Every row comes from one small tree of marks. Brackets hold a mark, then the marks that hang from it, in alphabetical order. Every link used is in the known rows. Which tree was each row made from?
Known rows
(G (K H Q)): [ 0.46 -1.76  1.47  1.53 -2.51 -0.88  1.97 -3.03  0.72 -2.68  1.26 -0.13
 -0.32  2.06 -0.10  3.25 -0.83  1.19  4.07 -5.12  0.29 -0.46 -2.20  2.08
 -2.49 -1.19  1.68 -0.80  0.73  1.56 -4.04  1.57]
(G (K F Q)): [-0.04 -2.47  0.78  2.74 -3.52 -1.57  1.15 -3.89  1.91 -1.93  2.47 -0.63
 -1.33  1.68 -0.02  4.04 -1.02  2.15  3.01 -4.24  0.19 -0.68 -1.10  1.46
 -2.46 -1.03  2.88  0.55 -0.21  2.30 -2.90  2.85]
(K F H): [ 0.01 -0.93 -2.16  2.76 -1.49 -1.37  2.45 -4.30  2.91 -0.62  1.86 -1.70
 -1.19 -0.67 -1.04  3.28 -0.96  2.15  4.37 -3.77  0.08 -0.78 -2.31  2.06
 -0.92 -2.18  0.69  0.40 -0.96  2.29 -2.33  2.57]
(B (L F) (M G) R): [-3.23  3.11 -1.12  3.65  0.20  1.80  5.02 -1.46  2.61 -2.44  4.37 -3.84
  0.30 -0.84 -1.62  2.68  4.06 -0.72  0.01 -2.62  4.12 -1.95 -3.08 -0.69
 -0.05  1.69  2.60 -0.19  0.67  2.52  1.55  2.45]
(B (L F) (M (G K)) R): [-3.24  2.21  0.45  3.78 -1.09  1.28  4.65 -1.26  2.17 -3.73  4.93 -3.10
  0.20  0.02 -0.85  3.41  3.79 -0.34 -0.51 -3.02  3.89 -2.13 -2.49 -0.68
 -0.82  2.51  3.12  0.16  1.21  2.42  0.89  2.48]
(W (G (K F H))): [ 0.74  0.43 -0.58  2.74 -1.79 -1.06  1.72 -4.00  3.45 -2.72  1.69 -2.45
 -2.17  0.76 -0.48  2.46 -0.02  1.52  3.26 -4.06  1.93 -0.64 -1.36  1.02
 -1.96  1.80  0.63  0.66  1.23  4.84 -1.81  2.68]
(J (K F G)): [-0.80 -3.09  0.08  4.29 -2.42 -0.49  1.13 -4.08  4.33  2.42  1.11 -1.05
 -2.28 -1.19 -0.58  2.80 -1.74  2.69  3.79 -4.32  1.18  1.69 -3.58  1.38
 -1.79 -0.38  3.01 -1.20 -0.87  5.61 -0.28  2.31]
(G (K H)): [ 0.19 -1.62  1.88  2.25 -2.94 -0.15  0.75 -2.69  1.73 -2.44  1.91 -0.86
 -1.24  1.79  0.22  2.60 -0.70  1.02  2.53 -3.97  0.57 -0.18 -2.33  1.63
 -2.73 -0.03  2.32 -1.38  0.56  1.85 -2.45  1.41]
(Q (K H)): [-0.56 -1.13 -0.96  2.48 -0.13 -0.05  1.78 -3.62  2.33 -0.72 -0.30 -1.90
  0.19 -0.33 -1.35  3.15 -0.54  0.87  4.68 -4.39 -0.17  0.31 -3.50  2.52
 -1.55 -1.86 -1.57 -0.44  0.56  2.76 -3.51  1.67]
(B (L C F) (M G) R): [-2.97  3.96 -2.37  4.57 -0.55  0.90  6.64 -0.57  2.20 -2.25  4.99 -4.51
  0.39 -1.64 -2.16  3.07  5.11 -1.15 -0.66 -1.78  3.97 -2.25 -3.27 -0.14
  0.04  1.74  4.22  1.19 -0.02  3.40  1.82  2.51]
(K F G Q): [-0.13 -1.98 -1.52  3.19 -1.34 -0.79  1.57 -3.87  2.21  2.24  1.12  0.49
 -2.25  0.38 -1.88  3.06 -1.22  1.36  4.31 -4.26  0.26  0.47 -2.81  1.66
 -1.34 -2.61  1.78 -1.58 -0.46  3.93  0.41  3.54]
(R (B (L C F) M)): [ 0.06  1.44 -4.09  1.21 -1.01  1.05  1.39 -0.22  3.06 -0.11  6.50 -0.70
 -0.59 -1.83 -2.61  2.29  4.39 -1.41  0.05  0.27  2.07 -1.55 -3.25  2.27
 -1.59 -1.56  6.18  0.87  0.26  0.31  2.46  2.22]
(L C F): [-0.77  1.35 -3.75  5.27 -2.24 -1.13  3.59 -0.89  1.29  0.23  3.56 -3.17
 -2.01 -1.07 -2.21  2.35  2.84 -1.00 -0.29 -0.35  0.85 -0.36 -2.91  1.79
 -0.92 -0.55  5.53  0.49 -2.80  4.09  1.33  2.63]
(H (K F G Q)): [-0.76 -2.33 -1.33  4.17 -0.57 -1.52  2.05 -3.76  2.40  1.81 -0.16 -0.24
 -0.74 -0.89 -1.94  4.40 -1.03  1.45  5.57 -5.01 -0.39  0.65 -3.14  2.36
 -1.42 -3.14 -0.87 -0.12 -0.39  4.33 -1.68  3.29]
(H (K F)): [-1.04 -1.46 -1.49  4.39 -1.14 -1.14  1.13 -3.82  3.62  0.26  0.87 -2.56
 -0.72 -1.35 -1.18  4.04 -0.59  1.55  4.05 -3.49 -0.03  0.06 -2.39  2.08
 -1.51 -1.97 -0.28  1.10 -1.07  3.35 -2.28  2.80]
(M D (G (K F))): [-1.54  2.57  1.45  4.25  0.15 -0.60  3.40 -4.45  3.75 -1.88  1.91 -4.90
 -1.66  2.78 -1.93  2.15 -0.24 -0.11  2.46 -4.19  1.70  0.49  0.42 -1.70
 -2.31  2.78  3.07 -0.42  1.39  6.11 -0.55  1.77]
(B M R): [-1.58  0.44  0.09  3.24  1.66  3.02  2.51 -2.00  3.70 -1.46  1.80 -2.64
 -0.92  1.33  0.41  2.85  1.92  0.38  2.25 -3.06  3.91 -0.22 -2.90  0.59
 -0.16  0.46  0.44 -2.52  2.01  0.71 -0.78  1.26]
(B (L C)): [ 0.14  0.51 -1.02  1.99 -4.52  0.65  1.22 -1.50  1.34  0.26  3.74 -3.54
 -0.40 -2.32 -2.78  0.50  1.89 -0.26 -0.35 -1.02  1.67 -1.09 -4.66  2.02
 -2.52 -0.60  6.25  0.21 -2.22  2.84  1.68  2.23]
(R (B (L C) M)): [ 0.60  1.10 -2.81  0.23 -1.13  2.01  0.24 -0.56  3.87  0.04  5.57 -0.87
 -0.48 -1.17 -2.31  1.71  3.37 -1.05  0.94 -0.16  2.38 -1.18 -3.33  2.25
 -2.15 -1.49  5.81  0.06  1.23 -0.03  1.84  1.66]
(Q K): [-0.93 -1.11 -0.51  2.99 -0.58  0.82  0.28 -3.42  2.94  0.00  0.11 -2.41
 -0.64  0.07 -1.35  2.54 -0.27  0.53  3.08 -3.35  0.36  0.73 -3.27  1.85
 -1.90 -1.09 -0.09 -0.88  0.35  3.18 -1.95  2.02]
(J (K F G Q) (R (B L))): [ 0.57 -2.86 -0.51  2.04 -3.84  0.04  2.09 -2.71  5.42  3.99  3.75  2.48
 -1.63 -1.62 -0.28  5.59 -0.70  4.13  5.22 -5.17  1.48  0.63 -3.46  3.25
 -0.64 -3.19  4.96 -0.60 -2.36  4.28  0.34  1.67]
(G (K F H Q)): [ 0.27 -2.48  0.34  2.26 -3.02 -2.44  2.57 -4.08  1.31 -2.67  2.08 -0.02
 -0.54  1.19 -0.02  4.57 -1.31  2.53  4.53 -5.29 -0.39 -1.05 -1.44  2.15
 -2.04 -1.88  1.31  1.02  0.12  1.89 -4.39  2.54]
(H (K Q)): [-0.74 -0.94 -0.71  2.97 -0.22 -0.34  1.75 -3.19  2.03 -0.10 -0.62 -1.97
  0.47 -0.31 -1.65  3.30 -0.24  0.52  5.09 -4.44  0.30  0.39 -2.91  2.37
 -1.57 -2.53 -0.70 -0.14 -0.24  2.77 -3.45  1.90]
(B L R): [-1.14 -0.59  1.87  2.75 -3.89  2.33  2.10 -2.05  1.55 -1.26  3.62 -3.66
  0.78 -0.82 -0.52  2.39  1.43  0.74  0.40 -3.02  3.25 -1.70 -4.53  1.48
 -0.60  0.02  2.73 -1.12 -2.61  1.45  0.99  1.88]
(M G): [-1.72  3.13 -0.23  3.38 -0.38  1.73  1.23 -3.16  4.44 -0.64  0.67 -4.09
 -1.79  1.97 -1.61  0.57  0.01 -0.73  2.11 -2.80  2.03  0.70 -1.26 -0.94
 -1.81  1.72  3.13 -2.35  0.44  4.49  0.40  1.76]

Which tree is each row?
[ 0.14 -1.47 -1.46  1.58 -2.46  0.81  1.47 -2.58  7.15  2.10  4.82  0.77
 -1.83 -2.22  0.23  4.92  0.65  4.11  3.94 -3.53  2.41  0.15 -2.68  2.57
 -0.77 -1.80  5.16  0.50 -0.78  2.54 -0.65  1.12] : (J (K F) (R (B L M)))
[-1.46  0.17  0.59  1.68 -0.70  3.03  2.32 -1.65  2.39 -1.65  3.71 -2.84
  0.41 -1.03 -0.83  2.16  2.77  0.46  0.78 -2.80  4.18 -1.60 -4.51  0.95
 -0.82  0.18  2.00 -1.16  0.98  0.28  0.57  1.70] : (B L M R)
[-0.16  1.60 -2.62  0.57  1.32  1.52  1.37 -1.32  3.04  0.01  5.81 -1.34
 -0.33 -0.99 -3.16  1.64  3.75 -1.66  1.15 -0.89  2.55 -0.96 -2.80  1.48
 -1.49 -1.24  4.41 -0.32  1.24  0.50  2.24  1.63] : (R (B (L F) (M D)))
[-0.47  1.86 -1.23  0.85  1.28  1.95  0.51 -1.91  5.09 -1.68  3.36  0.01
 -1.05  2.87 -0.79  2.79  1.61 -0.88  3.35 -2.60  2.17 -0.07 -0.32  0.42
 -2.08 -0.13  3.37 -1.31  3.77  0.61 -0.75  1.42] : (R (B (M (G (K Q)))))
[ 0.33 -2.08 -1.98  2.54 -0.68 -1.93  3.47 -4.10  1.47  1.42  0.64  1.25
 -1.21 -0.17 -1.83  3.80 -1.60  1.91  6.23 -5.58 -0.41 -0.10 -3.23  2.40
 -0.91 -3.66 -0.09 -1.08 -0.10  3.49 -1.48  3.15] : (K F G H Q)
[-0.64 -2.47 -1.48  3.69 -0.40 -1.27  2.05 -4.22  2.73  1.19  0.10 -0.09
 -1.03 -0.93 -1.66  4.27 -1.33  1.77  5.13 -4.99 -0.85  0.50 -3.69  2.47
 -1.34 -2.41 -1.84 -0.34  0.55  4.42 -1.66  3.03] : (Q (K F G H))
[ 0.46 -1.20 -0.62  1.69 -0.06  0.02  2.58 -2.80  0.78  1.31 -0.44  1.15
 -0.88  0.86 -1.97  2.15 -0.94  0.29  5.59 -5.36  0.44  0.70 -4.21  2.27
 -1.31 -2.90  0.28 -3.29  0.68  3.14 -0.97  1.93] : (K G H Q)
[-0.90 -2.20 -0.87  4.84 -0.96 -0.76  0.83 -3.38  3.45  2.12  0.46 -0.94
 -1.70 -1.02 -1.59  3.77 -0.87  1.15  4.02 -3.87 -0.06  0.90 -3.28  1.96
 -1.77 -1.92 -0.29 -0.68 -0.48  4.58 -0.07  3.13] : (H (K F G))
[-0.98 -2.48 -1.18  4.17 -0.85 -0.37  0.55 -4.01  3.31  1.94  0.58 -0.72
 -1.89 -0.54 -1.66  3.66 -1.07  1.41  3.60 -3.94 -0.31  0.95 -3.38  1.79
 -1.79 -1.58 -0.37 -0.85  0.28  4.76 -0.16  3.31] : (Q (K F G))
[-2.26  3.61 -0.76  3.34 -0.74  2.18  5.15 -1.02  3.12 -2.12  3.74 -4.68
  0.53 -0.96 -1.69  2.29  3.92 -0.71  0.26 -2.36  4.34 -1.80 -3.38 -0.25
 -0.62  1.87  3.83  0.28  1.10  2.94  1.17  1.79] : (B (L C) (M G) R)
[-0.61  3.51 -1.79  1.35  3.66  2.65  1.30 -2.27  5.79 -0.32  3.01 -2.31
 -1.24  2.23 -2.24  1.50  2.17 -1.85  3.20 -1.95  2.97  0.54 -0.54 -0.23
 -1.47  0.38  2.92 -2.07  3.61  1.83  0.85  0.73] : (R (B (M D G)))
[-2.23  0.59 -1.04  3.01 -0.56  1.71  3.83 -1.09  1.47 -1.72  4.87 -2.64
  0.18 -1.83 -1.25  2.94  3.96 -0.02 -0.19 -2.15  3.84 -2.08 -4.35  1.04
 -0.09  0.10  2.43 -0.26 -0.16  0.82  1.24  2.44] : (B (L F) M R)
[ 0.15 -2.36  0.71  2.91 -3.51 -1.65  1.41 -3.75  2.26 -2.44  2.72 -0.80
 -1.46  1.04  0.33  3.95 -1.18  2.22  3.03 -4.19 -0.08 -0.83 -1.61  1.73
 -2.37 -0.54  2.05  0.39  0.01  2.15 -2.80  2.40] : (G (K F H))
[ 0.15 -1.88 -1.42  3.45 -1.29 -0.94  1.86 -3.67  2.75  1.71  1.35  0.36
 -2.40 -0.39 -1.49  2.96 -1.36  1.64  4.29 -4.24  0.00  0.25 -3.49  1.91
 -1.22 -2.11  0.71 -1.80 -0.32  3.81  0.46  3.02] : (K F G H)
[-0.80  4.28 -3.74  1.84  1.32  0.82  3.64 -0.82  3.66 -0.43  5.90 -2.84
 -0.23 -0.87 -3.89  1.94  4.70 -2.49  0.68 -0.54  2.69 -1.11 -1.90  0.57
 -1.35  0.11  5.92  0.87  1.38  2.63  2.79  1.71] : (R (B (L C F) (M D G)))
[ 0.71  1.90 -2.40  0.34  0.52  1.82  1.44 -1.00  3.50  0.19  5.27 -2.06
 -0.17 -0.99 -3.26  1.42  3.69 -1.61  1.35 -0.63  2.73 -0.84 -3.06  1.81
 -1.99 -1.15  5.39  0.03  1.58  0.86  1.94  1.16] : (R (B (L C) (M D)))
[ 0.07  2.19 -3.72  1.37  0.65  0.80  2.70 -0.52  2.77  0.14  6.25 -1.87
 -0.31 -1.57 -3.58  2.04  4.61 -1.88  0.57 -0.14  2.42 -1.18 -2.93  1.86
 -1.47 -1.24  5.79  0.81  0.72  1.27  2.55  1.75] : (R (B (L C F) (M D)))
[-1.60  0.57 -0.97  4.94 -4.52  0.21  5.29 -0.56  0.26 -1.24  5.41 -4.14
  0.65 -2.39 -1.41  3.58  3.75 -0.10 -1.23 -1.54  2.68 -2.43 -4.62  2.03
  0.23 -0.12  4.80  1.17 -4.46  2.75  2.06  2.63] : (B (L C F) R)
[ 0.53  0.48 -0.26  3.12 -2.17 -0.39  0.45 -3.85  3.86 -2.11  1.98 -2.96
 -2.84  1.08 -0.46  1.96  0.25  1.20  1.99 -3.23  2.38 -0.29 -1.08  0.46
 -2.27  2.52  1.79  0.34  0.99  5.17 -0.59  2.90] : (W (G (K F)))
[-0.65 -1.67 -0.21  3.49  0.00  0.04  1.31 -2.68  1.88  1.75 -0.95 -0.31
 -0.51 -0.12 -2.03  3.04 -0.54  0.07  5.08 -4.73  0.32  1.22 -3.84  2.29
 -1.86 -2.59 -0.64 -1.92  0.34  4.06 -1.21  2.30] : (H (K G Q))
[-2.53  1.34  1.30  2.94 -1.57  1.51  3.69 -2.51  3.46 -3.50  4.33 -3.24
  0.16  0.28 -0.36  3.51  2.28  0.99  0.80 -3.85  3.81 -2.12 -2.22 -0.70
 -1.32  2.28  2.55  0.39  1.87  2.15 -0.09  2.42] : (B L (M (G (K F))) R)
[-0.25  1.75 -0.88 -0.23 -0.65  1.90  0.61 -1.57  4.39 -2.09  4.86 -0.34
  0.02  0.58 -1.55  2.12  2.19 -0.69  2.08 -2.31  2.21 -1.27 -1.97  0.86
 -2.55 -0.07  4.14 -0.38  3.04  0.32  0.32  1.44] : (R (B L (M (G (K H)))))
[-0.73 -1.78 -2.05  3.10 -0.62 -1.60  2.42 -4.69  2.91 -0.66  0.56 -1.81
 -0.07 -1.13 -1.27  4.50 -1.02  2.15  5.20 -4.62 -0.77 -0.35 -2.73  2.57
 -1.09 -2.48 -1.96  1.36 -0.04  3.06 -3.96  2.68] : (Q (K F H))
[-1.11  1.00 -0.72  2.65 -1.60  2.06  3.94 -0.73  2.04 -1.42  4.23 -3.52
  0.44 -1.89 -1.35  2.44  3.88  0.00  0.08 -1.86  4.02 -1.91 -4.70  1.40
 -0.76  0.28  3.66  0.23  0.28  1.20  0.89  1.75] : (B (L C) M R)
[ 0.17 -1.11 -2.64  1.86 -0.92 -2.35  3.87 -4.69  1.72 -0.92  1.08 -0.73
 -0.05 -0.40 -1.38  4.03 -1.15  2.39  6.16 -5.16 -0.35 -1.10 -2.06  2.61
 -0.58 -3.72 -0.19  1.13 -0.89  1.93 -4.24  2.74] : (K F H Q)
[-0.48  2.71 -0.45  1.46  2.59  2.20  1.03 -2.14  5.37 -1.28  3.47 -1.73
 -1.28  2.95 -1.52  2.08  1.93 -1.58  2.74 -2.29  2.69  0.44 -0.14 -0.30
 -2.14  1.02  3.46 -1.73  4.09  1.75  0.36  0.81] : (R (B (M D (G K))))
[ 0.40  1.32 -1.36 -0.45  1.18  2.51  0.20 -1.73  3.81  0.13  4.84 -1.56
 -0.25 -0.38 -2.80  1.10  2.82 -1.24  1.88 -1.34  2.90 -0.58 -2.85  1.41
 -2.07 -1.08  4.18 -1.07  2.25  0.07  1.69  1.12] : (R (B L (M D)))
[-0.17  2.62 -0.43 -0.11  1.06  1.63  1.89 -1.99  3.96 -1.91  4.66 -1.56
  0.24  0.78 -2.48  1.78  2.42 -1.27  2.56 -2.71  2.56 -0.95 -1.62  0.44
 -2.39  0.25  3.66 -0.37  3.56  1.21  0.40  0.97] : (R (B L (M D (G (K H)))))
[ 0.45 -2.09 -1.36  2.42 -2.55 -0.35  2.66 -3.43  6.52  2.21  3.00  1.00
 -1.51 -0.26  0.90  6.30 -0.85  4.51  6.12 -5.05  1.31  0.71 -1.51  3.11
  0.07 -3.04  3.86  0.24 -2.25  3.24 -2.73  1.04] : (J (K F Q) (R B))
[-2.56  2.79  0.45  2.36  0.05  3.06  3.48 -2.00  3.54 -2.34  3.19 -4.07
  0.46 -0.16 -1.22  1.90  2.80 -0.25  0.94 -3.19  4.51 -1.51 -3.27 -0.67
 -0.69  1.91  2.19 -1.12  1.80  2.05  0.83  1.72] : (B L (M G) R)
[-0.51  0.92 -0.68  2.27  0.06  2.44  1.75 -1.95  8.21  1.71  2.50 -0.04
 -2.34  0.60  0.64  3.89  0.62  2.39  4.49 -3.76  3.09  1.72 -1.59  1.19
 -0.64  0.02  4.47 -2.04  1.14  3.60 -0.94 -0.14] : (J K (R (B (M G))))
[ 0.83  0.47 -1.78  1.07 -3.68  1.50  0.03 -0.87  3.17  0.39  5.51 -1.56
 -0.13 -1.00 -2.07  1.85  2.34 -0.77  0.52 -0.37  1.64 -1.23 -3.33  2.68
 -1.95 -1.65  6.36  0.10 -1.68  0.84  2.26  1.80] : (R (B (L C)))
[-3.11  3.19  0.99  3.91  1.00  0.96  6.26 -1.83  1.77 -3.44  4.71 -4.59
  0.53  0.27 -2.01  3.08  4.16 -1.00  0.03 -3.58  4.33 -1.74 -2.21 -1.32
 -0.67  2.90  2.70  0.20  1.72  3.52  0.99  1.82] : (B (L F) (M D (G K)) R)
[ 0.94  1.92 -1.61  1.04 -0.44  2.50  1.76 -0.45  5.10  2.07  4.92 -0.61
 -2.03 -0.25 -1.85  2.81  2.92  0.60  1.77 -1.49  2.96 -0.07 -2.74  2.09
 -0.98 -1.39  5.84 -1.56  0.10  1.81  2.24  0.49] : (J (R (B (L C) (M D))))
[-0.65  2.69 -2.21  1.18  2.02  2.88 -0.02 -1.86  6.09 -0.46  3.21 -1.09
 -1.49  1.99 -1.25  1.77  1.90 -1.25  2.78 -1.56  2.58  0.26 -0.82  0.24
 -1.59  0.08  3.36 -1.98  3.26  0.88  0.78  1.24] : (R (B (M G)))
[-0.24  3.96 -2.47  0.85  1.14  1.87  2.45 -1.26  4.40 -0.33  4.96 -3.01
 -0.06 -0.24 -3.52  1.20  3.68 -2.09  1.45 -0.96  2.99 -0.74 -2.00  0.49
 -1.94  0.26  5.50  0.15  2.25  2.27  2.17  1.21] : (R (B (L C) (M D G)))
[-2.19  2.15 -0.01  3.94 -2.41  0.64  5.23 -1.55  3.07 -3.33  4.85 -3.93
  0.31 -0.52 -0.84  3.89  3.32  0.53  0.03 -2.88  3.70 -2.35 -2.40 -0.21
 -1.23  2.24  4.21  1.82  1.20  3.02  0.25  2.42] : (B (L C) (M (G (K F))) R)
[ 0.89 -2.72 -1.25  2.49 -1.92 -0.81  3.70 -3.08  5.69  3.32  2.30  3.32
 -1.66 -0.56  0.59  6.59 -1.47  4.43  7.68 -6.30  0.76  1.04 -2.77  3.65
  0.22 -3.90  2.33 -1.00 -1.43  4.16 -2.03  1.08] : (J (K F G H Q) (R B))
[-0.11  3.20 -1.22  1.03  0.14  1.38  2.21 -1.12  4.10 -1.40  5.35 -2.46
 -0.10  0.42 -2.86  1.83  3.50 -1.82  1.11 -1.32  2.77 -0.91 -1.63  0.42
 -2.59  0.82  6.00  0.43  2.76  2.17  1.67  1.19] : (R (B (L C) (M D (G K))))
